Known rows, with every way that one mark hangs from another
z797[z331[z11 z466[z891]]]: [-0.25 -0.11 -0.12 -0.21  0.01 -0.23 -0.01  0.01  0.24  0.23 -0.01 -0.22
 -0.02  0.08 -0.13]
z11[z244[z466[z891]] z331[z797]]: [-0.12  0.16  0.04  0.10 -0.02  0.15  0.00  0.02 -0.03 -0.39 -0.04  0.04
  0.05 -0.10  0.12]
z39[z331]: [ 0.07 -0.18 -0.03  0.04  0.01  0.04 -0.09 -0.29  0.03  0.15  0.14 -0.13
 -0.25 -0.22 -0.17]
z39[z244]: [ 0.22  0.27 -0.06  0.18  0.01  0.07  0.17 -0.24 -0.35  0.13 -0.02  0.13
 -0.12 -0.10  0.21]
z244[z466[z331 z891]]: [-0.04 -0.03  0.10  0.06 -0.02 -0.22 -0.01 -0.14 -0.14 -0.11  0.25  0.19
 -0.60  0.19  0.25]
z797[z244[z466[z891]]]: [ 0.10  0.17  0.04  0.14  0.14  0.07  0.20 -0.01 -0.34  0.02 -0.04  0.28
 -0.12  0.15  0.36]
z466[z331 z891]: [ 0.06  0.04  0.15 -0.30 -0.07  0.15  0.04 -0.19 -0.08 -0.11  0.35 -0.17
 -0.19  0.10  0.07]
z244[z466[z331]]: [-0.22 -0.07 -0.03  0.16  0.02 -0.28 -0.20 -0.33 -0.12 -0.03  0.24  0.21
 -0.69  0.02  0.25]
z244[z466]: [-0.25  0.03  0.02  0.26  0.11 -0.25 -0.02 -0.28 -0.20  0.15  0.10  0.20
 -0.65  0.05  0.24]
z39[z331[z11[z244] z466[z891]]]: [ 0.17 -0.22  0.02  0.04 -0.24  0.01  0.01  0.01  0.06  0.03  0.05 -0.07
  0.02 -0.19 -0.24]
z466[z331[z797[z244]] z891]: [ 0.19  0.09  0.14 -0.33  0.01  0.24  0.06  0.06  0.04 -0.19  0.19 -0.18
  0.13  0.14 -0.04]
z797[z244[z466] z331]: [-0.04  0.05 -0.25  0.07  0.26 -0.16  0.00 -0.06 -0.03  0.01 -0.18  0.24
 -0.13  0.05  0.32]
z39[z244[z466[z891]] z331[z11 z797]]: [ 0.58 -0.26  0.00  0.37 -0.15 -0.29  0.00  0.27  0.03 -0.02 -0.25  0.34
  0.01 -0.06 -0.11]
z331[z11 z466 z797]: [-0.38 -0.11  0.00 -0.04 -0.04 -0.15 -0.11  0.11  0.29  0.35 -0.02 -0.31
  0.13  0.01 -0.43]
z331[z11 z466[z891] z797[z244]]: [-0.05 -0.01  0.09 -0.12 -0.05  0.03  0.13  0.43  0.17  0.20 -0.12 -0.19
  0.46  0.19 -0.30]
z39[z244 z331[z11 z466[z891] z797]]: [ 0.53 -0.19 -0.05  0.16 -0.24 -0.15  0.09  0.36  0.14  0.04 -0.10  0.04
  0.21 -0.03 -0.33]

Rows
[ 0.02 -0.10 -0.15  0.03  0.17 -0.19 -0.01  0.08  0.00  0.07 -0.33  0.28
  0.12  0.08  0.28] : z797[z244[z466[z891]] z331[z11]]
[-0.07 -0.08  0.08  0.08  0.11  0.00 -0.08  0.14  0.04  0.21 -0.33  0.07
  0.32 -0.01 -0.08] : z331[z11 z797[z244[z466[z891]]]]
[ 0.12 -0.03  0.18 -0.26 -0.13  0.20 -0.08 -0.04  0.06 -0.20  0.04 -0.16
  0.23 -0.09 -0.11] : z466[z331[z11[z244] z797] z891]
[ 0.08  0.07 -0.16  0.00  0.23 -0.12  0.12  0.07 -0.05 -0.04 -0.17  0.23
 -0.07  0.17  0.32] : z797[z244[z466[z891]] z331]
[ 0.46 -0.04 -0.17  0.24 -0.20 -0.14  0.12  0.05 -0.07  0.01  0.12  0.12
 -0.18 -0.09 -0.10] : z39[z244 z331[z466]]
[-0.01  0.08 -0.08  0.14  0.11  0.01 -0.05 -0.18 -0.26 -0.05  0.04  0.31
 -0.21  0.01  0.37] : z797[z244[z466[z331]]]
[ 0.12 -0.08  0.15 -0.29 -0.06  0.17 -0.08  0.08  0.09 -0.09  0.03 -0.12
  0.32  0.06 -0.08] : z466[z331[z11 z797[z244]] z891]
[-0.22 -0.05 -0.05 -0.02  0.00 -0.03 -0.05  0.24  0.20  0.28 -0.14 -0.17
  0.37  0.03 -0.30] : z331[z11 z466 z797[z244]]
[ 0.12  0.22  0.08  0.11 -0.06  0.12  0.08 -0.20 -0.24 -0.35  0.02  0.16
 -0.25 -0.17  0.22] : z11[z244[z466[z331[z797] z891]]]
[-0.15  0.03  0.06  0.04  0.02  0.19 -0.13 -0.18  0.04  0.13 -0.32 -0.15
  0.35 -0.37 -0.21] : z331[z11[z244] z797]
[ 0.18 -0.21  0.04  0.00 -0.19  0.01 -0.01  0.17  0.24  0.00 -0.03 -0.18
  0.16 -0.16 -0.44] : z39[z331[z11[z244] z466[z891] z797]]
[-0.01  0.19 -0.02  0.18 -0.03  0.08 -0.05 -0.33 -0.22 -0.30  0.01  0.18
 -0.31 -0.28  0.22] : z11[z244[z466[z331[z797]]]]
[ 0.03  0.24  0.07 -0.17  0.03  0.14  0.33  0.41  0.09  0.05  0.11 -0.27
  0.18  0.31 -0.24] : z331[z466[z891] z797[z244]]
[-0.24  0.03  0.00 -0.05  0.12  0.11 -0.07  0.09  0.11 -0.04  0.05 -0.11
  0.17  0.11  0.01] : z11[z331[z797[z244[z466[z891]]]]]
[ 0.10 -0.03  0.16 -0.23 -0.18  0.20 -0.06 -0.21 -0.12 -0.18  0.11 -0.05
  0.09 -0.12  0.09] : z466[z331[z11[z244]] z891]
[-0.37  0.03  0.02 -0.20 -0.01  0.04  0.00  0.18  0.26  0.01  0.26 -0.39
  0.08  0.21 -0.23] : z11[z331[z466[z891] z797]]
[-0.34  0.01 -0.07  0.00  0.15  0.08 -0.16  0.00  0.12 -0.01  0.04 -0.10
  0.13  0.03  0.01] : z11[z331[z797[z244[z466]]]]
[-0.26  0.08 -0.02 -0.18  0.02  0.13  0.05  0.26  0.20 -0.04  0.19 -0.29
  0.25  0.22 -0.14] : z11[z331[z466[z891] z797[z244]]]
[-0.21 -0.04 -0.17 -0.08  0.10 -0.03 -0.15 -0.34  0.09  0.13 -0.23 -0.09
  0.08 -0.30  0.02] : z797[z331[z11[z244]]]
[ 0.09  0.02  0.01  0.09  0.05  0.01  0.01 -0.04 -0.25 -0.05 -0.03  0.32
 -0.05  0.09  0.35] : z797[z244[z466[z331[z11] z891]]]
